Each row comes from the steps of one walk. Every step used is in the known rows, and no mark comes twice. Write the walk behind each row, first mark first.
In the rows, 128 means zero.
Known rows
F-M-R: [119 112 139 127 148 139 121 122 116 116 138 120 110 140 197 125 129 127
 147 140 124 122  43 115 153 111 157 110 125 108  94 141 203 123 104 139
 147 145 162 119 126 141 133]
W-M-F-H: [135 101 168 130 137 149 130 118 117 123 140 110 106 135 110 135 134 138
 132 126 121 145 125 152 141 131 139 102 124 116 105 117 158  97 110 121
 143 145 154 130 128 166 111]
A-M-F: [146 115 158 138 121 145 118 127 118 125 138 127 117 136 118 134 124 159
 153 126 131 162 157 133 137 152 141 134 139 116 106 140 175 127 131 102
 139 127 183 121 119 135 120]
A-M-F-H: [143 116 185 129 125 154 114 131 116 119 141 122 118 136 102 133 138 162
 150 124 132 156 166 137 143 146 144 127 133 110  97 143 206  95 112 116
 161 137 167 125 130 142 114]
X-A-M-F-H: [138 107 217 135 120 156 122 125 118 125 138 127 116 135 100 114 133 157
 150 120 127 163 142 150 153 135 142 134 144 180  94 157 237 100 102 106
 140 144 169 132 139 142 113]
H-M-A: [119 118 150  83 111 144 109 121 118 142 118 124 122 130 100 125 133 111
 158 126 118 151 185 162 102 118 159 147 133 131 135 160 137 119 104 111
 130 134 163 102 128 120 122]
W-M-R-D: [152 103 118 140 179 133 140 100 148 137 126 130 110 140 194 149 117 138
 146 135 126 134 136 152 153 138 164 105 105 120  91 124 158 125 127 122
 127 141 162 128 115 151 119]
X-A-M-R-D-P: [148 102 167 162 161 141 125 105 147 137 124 155 116 138 180 128  98 153
 174 121 131 147 153 155 164 141 167 132 109 172  81 196 178 130 146 105
 129 142 140 122 159 135 122]
P-R: [131 112 145 122 116 134 136 138 132 131 131 112 111 136 137 129 136 130
 144 131 122 139 130 115 113 143 156 136 126 127 132 137 155  74 139 129
 132 123 109 109 128 135 124]
P-R-M-F-H: [144 114 180  90 139 135 114 145 134 113 134 116 115 138 120 124 154 140
 136 120 135 159  86 109 145 113 159 133 137  97  88 167 219  66 113 139
 127 124 139 129 130 139 122]
X-A-M-F: [144 106 191 144 114 151 118 120 122 129 138 134 116 135 111 114 120 154
 154 117 127 169 137 151 147 140 141 139 148 183 104 160 211 131 122  93
 114 130 184 126 130 135 120]
B-M-F-H: [123 125 181 103 149 122 103 141 110 114 129 103 126 142 109 128 139 155
 113 123 130 154 110 124 147  85 149 110 138 102  97 119 212  92 104 134
 131 135 130 119 128 145 118]
H-F-M: [112 110 165 133 117 137 131 121 108 117 152 112 109 137 134 125 127 119
 145 127 118 105   4 127 122 117 128  85 121 123 146 134 172 122  94 150
 199 132 128 108 133 147 131]
D-R-M-F: [141 107 157  95 126 131 114 119 119 122 127 147 122 142 123 132 132 142
 145 105 132 165  85 125 138 106 145 134 136  96 136 157 107 154 135 121
 102 132 160 129 133 135 128]
R-D-P-M: [147  98 138 142 133 126 147 114 141 134 120 130 114 139 154 140 103 138
 155 118 125 134 120 159 131 173 156 114  94 118 118 181 134 102 118 128
 140 132 121 100 160 135 116]
X-A-M-R-D: [158 106 166 143 160 142 130 108 151 140 128 155 116 139 180 127 115 156
 165 130 129 148 151 154 165 145 167 139 124 184  79 166 230 131 124 105
 124 138 174 129 130 130 123]
H-F-M-R-D-P: [124 111 155 150 163 131 135 115 130 122 145 138 113 143 196 138 107 124
 161 128 125 104   6 124 156 102 144  66  91  97 100 187 178 140  90 149
 201 135 104 107 160 148 129]
D-P: [119 101 140 150 131 121 134 122 116 123 129 120 122 137 134 126 110 123
 147 117 121 138 136 133 128 119 147 123 116 119 132 153  79 114 147 126
 126 138 100 111 154 146 126]
P-D-R-M-F: [147 112 163  90 120 131  95 126 103 146 126 143 124 143 134 145 150 139
 150 110 135 162  83 110 134 100 146 141 133 103 135 174  44 135 170 123
 108 134 151 129 141 150 130]
B-M-R-P: [106 123 127  88 186 103  68 123 113 132 121 115 125 142 176 132 128 155
 125 126 141 140 126 126 158  96 171 140 122 112  83 140 202 132 155 127
 112 130 117 118 145 130 126]
D-P-M-R: [125 106 139 147 157 132 119 117 118 114 126 120 111 137 199 127 112 141
 158 128 129 140 141 147 138 165 161 119 110 116  98 174 146 115 145 122
 133 136 142 115 162 130 121]
R-D-P: [141 101 134 149 138 122 150 117 140 137 121 138 125 140 145 140 104 127
 150 120 121 134 124 137 142 118 154 114  97 113 120 163 101 117 126 128
 126 135  98 107 152 146 124]
R-P-M-F: [129 107 155 101 121 129 107 119 112 135 133 120 116 135 131 131 133 155
 143 122 137 161 117 148 144 163 148 128 118 115  96 180 197 126 105 104
 115 122 159 107 159 127 114]
P-D-R-M: [138 108 147  92 123 128  98 118 108 150 120 143 121 142 136 147 146 130
 154 107 134 137  96 118 117 111 154 154 126 118 157 159  23 116 191 136
 121 142 128 129 143 153 132]
P-M-F-H: [135 110 184 112 121 145 133 129 115 116 137 112 110 136 126 126 143 150
 138 125 126 152 122 145 139 157 143 106 129 109 101 150 212  87  81 125
 145 136 164 118 141 137 111]
P-D-R: [126 113 152 110 103 135 115 123 100 160 125 133 121 141 141 149 144 133
 152 115 122 135 132 117 108 124 143 135 118 127 169 142  15 114 175 125
 142 144 110 116 148 156 128]
M-R: [125 112 131 134 162 130 123 123 123 121 133 126 122 139 189 127 132 132
 144 136 124 142 141 117 143 117 157 120 131 119  92 129 152 129 129 124
 119 138 149 125 123 133 128]
F-M: [123 106 145 127 117 131 133 124 116 123 135 116 110 138 138 126 125 120
 142 130 121 121  31 124 133 118 148 119 122 116 130 134 169 110 104 142
 150 140 144 110 125 147 131]
W-R-M: [140 115 124 114 180 140 114 149 127 118 120 105 108 136 127 132 132 121
 142 125 130 139  85 117 121 126 159 157 130 124 143 132 115 126 127 138
 116 137 154 135 131 152 129]
B-M-A: [119 128 144 113 149 118  78 127 116 138 121 107 127 134 110 128 125 149
 137 125 131 144 151 143 117  95 157 140 132 115 124 138 161 104 139 138
 111 133 137 112 118 132 123]
D-R: [121 106 145 118 102 132 134 117 114 136 127 137 119 139 128 134 128 136
 148 111 119 138 132 131 110 133 143 130 124 123 168 129  71 134 142 123
 137 142 123 116 139 142 126]
M-R-D: [146 111 124 130 172 123 142 117 147 133 125 141 126 142 202 141 126 139
 146 133 125 141 132 122 157 116 163 114 113 109  84 143 172 129 104 126
 117 136 147 121 121 131 126]

Write each row's walk
[153 111 132 124 166 131 140 112 145 131 125 135 115 141 207 140 125 147
 153 133 129 142 131 147 145 172 166 112 109 114  84 157 209 117  99 125
 126 133 172 115 132 121 119]	P-M-R-D
[128 109 152  88 164 139 139 122 138 122 117 138 123 141 172 138 124 118
 152 124 120 134 159 150 153 105 174 112 102 110  85 174 159 111  93 116
 165 144 118 109 163 131 118]	F-H-M-R-D-P
[129 111 174 115 152 143  69 112 108 166 129 134 120 137 168 133 139 154
 171 129 140 147 164 138 160 138 165 163 124 193  80 196 171 117 189  99
 122 139 141 131 168 142 125]	X-A-M-R-P-D
[154 111 138 119 131 134 154 131 156 144 123 126 119 140 151 141 132 136
 147 127 123 135 118 117 125 144 161 129 107 123 117 153 171  79 120 130
 132 120 107 105 126 134 123]	P-R-D
[141 108 156 118 140 124 112 140 129 112 130 122 116 137 133 125 122 135
 148 112 136 162  81 115 142 111 159 141 124  98  98 198 148  96 152 125
 108 116 117 117 151 137 127]	D-P-R-M-F
[132 119 138 108 160 142  64 120 104 160 129 123 121 137 184 151 144 160
 166 135 145 142 188 123 148 146 167 157 115 127  83 177 146 112 192 109
 142 137 140 126 157 143 124]	A-M-R-P-D
[126 124 155 113 140 116 104 140 111 119 127 110 128 142 122 128 126 152
 115 125 131 159 102 124 144  90 148 125 142 105 104 123 180 125 126 123
 108 122 148 114 119 137 124]	B-M-F
[118 110 161  74 119 149 136 128 118 119 123 116 118 137 103 126 144 111
 140 123 113 132 152 154 116 120 157 132 133 125 128 125 154  92  92 117
 164 142 139 111 137 133 120]	F-H-M
[142 108 138 104 142 124 119 129 137 121 126 119 113 137 132 125 139 127
 143 125 129 143  92 118 123 131 166 154 129 115 122 152 166  79 156 138
 113 120 133 122 122 130 131]	P-R-M
[127 113 153  83 109 149 134 131 113 124 126 120 122 138 115 126 131 117
 134 125 117 162 132 143 129 111 149 122 142 119 115 140 154 138  96  90
 131 125 174 108 127 123 123]	H-M-F
[129 112 180 121 130 138 133 136 117 120 138 117 124 137 114 126 144 138
 132 124 120 154 117 121 143 108 140 109 131 106  99 134 180 102  80 126
 134 140 138 123 131 148 119]	M-F-H
[121 109 140 101 127 124  95 124 102 168 126 116 130 137 132 146 148 131
 145 124 131 134 128 118 133 117 152 142 112 131 120 165  84 105 166 121
 119 135  98 112 159 153 126]	R-P-D
[141 116 187  80 124 139  98 130 102 140 127 139 124 142 120 145 163 140
 148 107 133 152  86 111 139  93 148 137 127  95 127 172  75 104 144 136
 132 145 133 135 150 158 124]	P-D-R-M-F-H
[128 119 130 128 193 104 110 123 138 125 114 128 127 145 194 141 102 150
 134 121 135 133 122 129 161  91 172 118 102 100  80 158 155 127 139 133
 120 132 103 111 145 137 125]	B-M-R-D-P
[118 117 130  99 162 126  79 125 103 160 127 117 129 139 189 145 151 136
 150 136 136 142 142 106 151 106 160 137 116 124  86 174 117 118 172 117
 118 139 115 124 158 148 127]	M-R-P-D
[123 106 162  85  95 133 109 113 110 142 129 137 111 139 129 136 132 161
 150 105 136 156 122 147 131 177 145 131 110 112 135 188 142 147 122 103
 128 126 146 109 176 127 114]	D-R-P-M-F
[123 104 167 122 154 138  89 106 125 141 134 139 115 134 165 119 124 158
 164 128 138 151 160 152 161 147 165 158 132 191  80 185 232 136 148  98
 119 137 151 132 161 126 123]	X-A-M-R-P
[114 117 162 134 150 142 119 121 111 111 154 119 111 140 190 125 130 125
 151 136 122 109  14 118 142 107 137  75 125 114 111 138 213 135  91 148
 198 134 144 117 134 142 132]	H-F-M-R
[138 117 151  69 163 142 140 123 141 127 119 141 122 141 168 138 141 121
 145 132 120 136 154 143 149 110 174 116 116 113  83 144 202 108  71 117
 163 142 149 115 133 125 121]	F-H-M-R-D
[149 114 156 103 135 128 116 140 132 116 131 116 116 136 131 125 140 138
 136 122 135 166  83 108 139 119 159 143 141 105  97 168 196  96 137 126
 102 112 149 122 121 130 127]	P-R-M-F
[130 102 123 140 169 137 123 105 122 126 131 116 107 138 188 136 124 132
 143 135 124 134 148 147 139 142 157 116 125 124 101 107 144 122 151 121
 127 143 164 133 117 152 123]	W-M-R
[129 103 186 133 122 144 129 130 112 112 133 114 111 135 125 125 124 147
 148 117 128 148 121 148 140 153 143 107 113 104 100 178 164  89 100 123
 148 139 129 112 170 143 111]	D-P-M-F-H
[133 110 142 111 151 120  92 115 129 134 126 131 124 130 113 123 135 129
 158 124 132 149 128 146 125 104 160 146 136 106 117 169 145 111 137 144
  91 136 167 127 118 131 128]	R-M-A
[115 126 131 114 179 113  93 128 116 118 122 114 124 142 184 129 125 150
 125 137 132 141 126 121 147  93 165 127 133 112  94 111 187 122 151 131
 116 132 141 121 121 130 129]	B-M-R
[140 109 160 123 118 140 132 127 117 120 134 117 113 136 141 128 129 147
 141 125 126 161 116 142 132 165 143 115 130 113 107 151 187 117 103 114
 122 124 182 111 132 129 117]	P-M-F
[102 113 150  49 154 140 100 121 115 128 123 128 123 136 154 128 149 123
 143 127 126 137 163 146 150 114 174 138 120 121  84 163 204 118  98 108
 160 142 130 116 163 124 119]	F-H-M-R-P
[115 107 185  75 100 144 106 115 109 137 131 139 110 137 118 135 147 163
 147 106 136 151 124 152 138 169 146 122 109 109 129 186 172 117 102 116
 149 139 130 113 185 137 109]	D-R-P-M-F-H
[106 102 137  95 107 126 113 109 111 151 125 142 119 139 124 137 131 138
 147 104 130 135 131 134 124 134 149 141 110 124 158 159  84 142 146 117
 130 138  97 112 169 140 123]	D-R-P
[134 109 170 147 152 147 108 113 126 128 133 137 112 135 171 114 122 152
 163 131 128 153 161 149 150 144 159 149 143 184  89 155 215 125 146 103
 125 141 178 135 132 127 126]	X-A-M-R
[132 111 145  98 128 125  87 107 124 143 121 151 122 133 108 130 133 136
 167 105 134 148 129 147 111 110 156 153 128 110 157 179  89 132 147 142
 103 142 153 127 133 131 127]	D-R-M-A
[136 107 130 150 173 123 138 118 142 131 124 142 126 141 203 142 107 133
 154 122 126 141 136 126 159 112 163 111 100 106  86 173 127 134 128 124
 125 140 111 116 151 139 126]	M-R-D-P
[144 107 149 111 149 121 114 125 124 114 133 127 123 138 125 124 132 134
 134 118 130 165  78 123 150  99 150 133 141 100  98 153 152 135 122 124
  93 124 175 128 117 136 129]	R-M-F
[109 117 170  72 116 153 110 124 116 137 122 121 121 130  83 123 145 114
 155 124 116 141 189 164 107 111 159 137 129 124 123 163 161  90  79 125
 157 147 153 109 134 125 116]	F-H-M-A
[132 106 138 140 164 129 136 115 137 123 128 138 116 143 204 139 103 128
 157 131 128 117  34 122 166 103 164  97  90  91  87 185 173 128  98 141
 157 144 124 108 153 147 130]	F-M-R-D-P
[130 110 149 117 141 125  85 128 136 131 123 122 116 129 118 123 125 128
 170 113 137 149 132 136 117 115 169 158 113 111 119 216 131  75 165 146
 106 125 110 114 150 130 126]	D-P-R-M-A
[135 102 143 120 142 121 112 131 134 118 126 117 114 136 137 125 121 124
 151 115 133 139  97 123 127 125 167 154 116 113 122 183 122  77 173 139
 118 123  98 115 150 137 129]	D-P-R-M
[149 112 131 156 170 135 122 115 145 129 126 146 118 140 186 146 102 156
 172 126 135 143 177 138 158 153 168 128 102 111  84 180 154 125 151 117
 151 135 139 115 148 135 121]	A-M-R-D-P
[124 114 132 116 164 138  83 111 119 138 132 132 120 134 169 138 127 165
 164 129 142 144 185 137 151 154 168 152 120 123  82 165 201 135 159 107
 143 135 151 125 146 128 123]	A-M-R-P
